Each row was made from one walk, in order. Every step used is in the known rows, and no mark comes twice. Write each row's walk.
(in the rows, 128 means zero)
Known rows
peto-zirofef-taket-libu-tefer-topapo: [104 119 131 102 115 143 127 129 118 163 174 123 122 141 148 130 120  92
 166 115 175 114 136 110 112]
kesun-zokan: [142 109 126 152 111 128 145 102 152 111 142 102 147  96 102 119 172 143
 138 136 132 118 140 118 160]
topapo-kesun-zokan-tefer-peto-zirofef: [125 127 144 135 126 128 104 168 198 185 149 127 215 111 149 109  40 143
 132 149 132 165 150 169 113]
libu-tefer: [136 107 138 134 117 158 144  56 145 123 158 101 111 107  95 113 142 137
 123 100 138 108 198 133 174]
topapo-kesun-zokan-tefer-peto-zirofef-taket: [111 164 138 113 105 143  95 178 173 211 140 147 207 128 167 114  35 151
 145 157 139 173  88 163  97]
topapo-tefer-zokan-kesun-taket: [134 132  89 160 144 120 149  69 126 148  94  90 141 141 110 123 174 123
 101 152 155 138 147  98 153]
tefer-peto-kesun: [118 163 154 142 146 119 105  92 152 116  99 140 178 141 110 144 129 129
  88 138  70 122 167 187 125]
peto-zirofef-taket-libu: [106 148 138  92 141 118 113 139 121 160 150 134 116 158 137 143 169 113
 160 111 108  93 104 132 133]
kesun-taket-libu-tefer: [127 102 134 136 151 132 162  87  64  69 134 119  56 107 109 130 183 142
 164  99 147 103 185  84 150]
zirofef-taket-kesun-topapo-tefer-peto: [144 144 118 108 131 134  99 170 126 126 114 145  93 119 158 181  93 164
 109 110  79 142  44 141  62]
taket-libu-tefer-topapo-kesun-zokan: [150  80 145 136 118 125 135 135 110  82 198 111 122 114 129  74 104 101
 178 115 184 124 105  97 101]
peto-kesun-zokan-tefer-topapo: [116 126 110 139  93 144 133 143 113  85 134 143 203  97 145 125  88 105
 115 175 177 138 141  53 145]
peto-zirofef-taket-kesun-topapo-tefer: [127 114 100  88 132 138 115 163 139 165 141 103 110 136 171 163  93 184
 121 100 101 120  67 114  91]
libu-tefer-zokan-kesun-taket-zirofef: [161 101 117 142 152 121 144  53 140 169 118 115 129 143  67  86 167 129
 112 160 169 148 188 109 156]
zirofef-taket-libu-tefer: [111 139 138  87 128 153 112  96  81 107 156 143  79 124 114 129 169 118
 163  97 127  94 105 100 142]
peto-zirofef-taket-kesun-topapo: [134 122 123  88 107 117 119 175 142 141 114 129 112 150 163 149 116 178
 113 118  91 142  92 133 106]
topapo-kesun-zokan-tefer-peto-zirofef-taket-libu: [107 161 140  86 136 122  76 208 135 168 155 166 186 134 166 122  63 127
 171 151 122 153  62 133  81]
tefer-zokan-kesun-topapo: [136 120 103 133  90  95 134 125 139 129  70 105 157 136 104 113 169 132
  64 178  90 167 132 127 149]
libu-taket-kesun-topapo-tefer: [131 106 116 157 145 128 161 187 130  75 133 118  49 109 135 151 122 176
 131  82 116 102 141  75 120]
peto-kesun-zokan: [131 122 126 136 122 121 132  86 133  87 130 104 187 121 108 105 157 166
 123 154 106 113 130 109 153]
topapo-tefer-peto-zirofef-taket-libu: [ 98 152 126  99 181 118  84 147 139 194 148 123 143 143 147 180 120 122
 161 107  92  98  92 163  79]
libu-tefer-topapo-kesun: [137 106 149 159 100 158 149  85 152 134 171 114 111 131 129  77  74  87
 129  99 190 124 166 158 130]
zokan-kesun-taket: [130 145 112 181 125 134 167  70 100  88  87 113 108 138  95 129 204 109
 124 135 146 129 148 143 184]

Which walk is each row?
[116 118  94 153 119 137 131 100 111 108 111  82 127 111 114 146 145 146
 105 121 106 121  90 134 139]	zokan-kesun-topapo-tefer
[109 107 112 130 133 132 136  97 104 112 109  90 148 115 137 145 108 192
  96 116  80 106 116 107 121]	peto-kesun-topapo-tefer
[166 100 147 181 155 130 175 115 133 165 130 157  71 150 121  96 105  72
 145 109 205 125 145 166 114]	tefer-topapo-kesun-taket-zirofef
[146 128 124 104 140 118  88 198 190 119 158 141 193  94 142 156  81 136
 121 153 124 156 158 111 117]	taket-kesun-zokan-tefer-peto-zirofef
[152  93 105 117 144 125 127 148 126  80 139 103  80 102 137 156 125 160
 104  91 105 109 102 101 112]	taket-kesun-topapo-tefer
[130 116 111 157  79 151 147 159 133 107 151 142 158  73 137 141 106  86
 129 158 202 147 151  62 154]	kesun-zokan-tefer-topapo
[133 120 152 141 169 108 158 126  70  78 119 143  52 149 131 103 168 113
 168  91 141 108 120 133 132]	topapo-kesun-taket-libu
[102 154 130 115 108 129 111 161 102 102  67 162 180  92 145 162  73 162
  68 161  67 162 155 128 121]	zokan-tefer-peto-kesun-topapo
[119 134 151 146 145 116 120 114 203 187 123 115 171 132 119 151 119 124
 103 125  89 127 209 214 131]	tefer-peto-zirofef
[105 164 150  98 154 106  94 152 136 171 126 149 139 151 136 163 142 112
 150 125  79 118 117 180  98]	tefer-peto-zirofef-taket-libu
[124 127 109 152  96 121 146 115 114  90  87 103 126 118 104 131 173 134
  94 142  94 138 116 154 157]	zokan-kesun-topapo
[119 128 104  71  90 106 104 133  74 116  94 128 128 140 119 108 167 148
 116 171 101 159  68  74 117]	zirofef-taket-libu-tefer-zokan-kesun-topapo
[164 105 158 162 179 125 161  97 136 163 130 145  63 153 104  95 132 120
 149  95 160 105 147 174 139]	topapo-kesun-taket-zirofef
[151 107 140 172  97 123 150 128 157 126 160 113 146 131 135  80 102  94
 144 135 181 136 103 144 118]	tefer-topapo-kesun-zokan
[124 124 118 143 147 134 150  71  52  42 123 112  87 125  93 116 206 120
 159 119 147 115 144  99 163]	zokan-kesun-taket-libu-tefer
[133 116 146 174 166 134 164 134 167 151 143 151  63 131  74 120 165 115
 153  96 144  76 210 135 171]	libu-taket-zirofef
[138 144 117 134 114 104 115  88 164 133 100 110 166 151  88 107 191  78
  80 167 119 142 147 133 178]	tefer-zokan-kesun
[102 146 141  81 123 117 100 130  54  96  95 156 143 129 144 141 107 190
 126 143  49 141  84 120  70]	zirofef-taket-libu-tefer-peto-kesun-topapo
[124 180 131  80 135 149  73 198 163 158 132 177 151 138 165 171  80 106
 110 128 118 149 123 142 117]	zokan-tefer-peto-zirofef-taket-kesun
[136 118 148 171 151 109 167 146  74  83 123 149  56 150 145 110 140  62
 163 106 181 119 123 126 110]	tefer-topapo-kesun-taket-libu
[123 137 134 177 104 158 170 149  99 118 118 164  92 117 162 118  75  70
 128 121 223 153 159 110 139]	zokan-tefer-topapo-kesun-taket
[110 166 146 127 121 133 113 121 184 219 115 135 163 151 135 157 114 129
 122 136  96 138 145 210 116]	tefer-peto-zirofef-taket
[113 141 112  67 124 111  91 103 135 173 142 104 178 175 116  98 164 117
 131 156 123 132 118 103 135]	peto-zirofef-taket-libu-tefer-zokan-kesun
[144 134 122  98 101 128 122 167 105  87 103 155  70 135 148 150 140 154
 111 116  94 134  59 110 113]	zirofef-taket-kesun-topapo
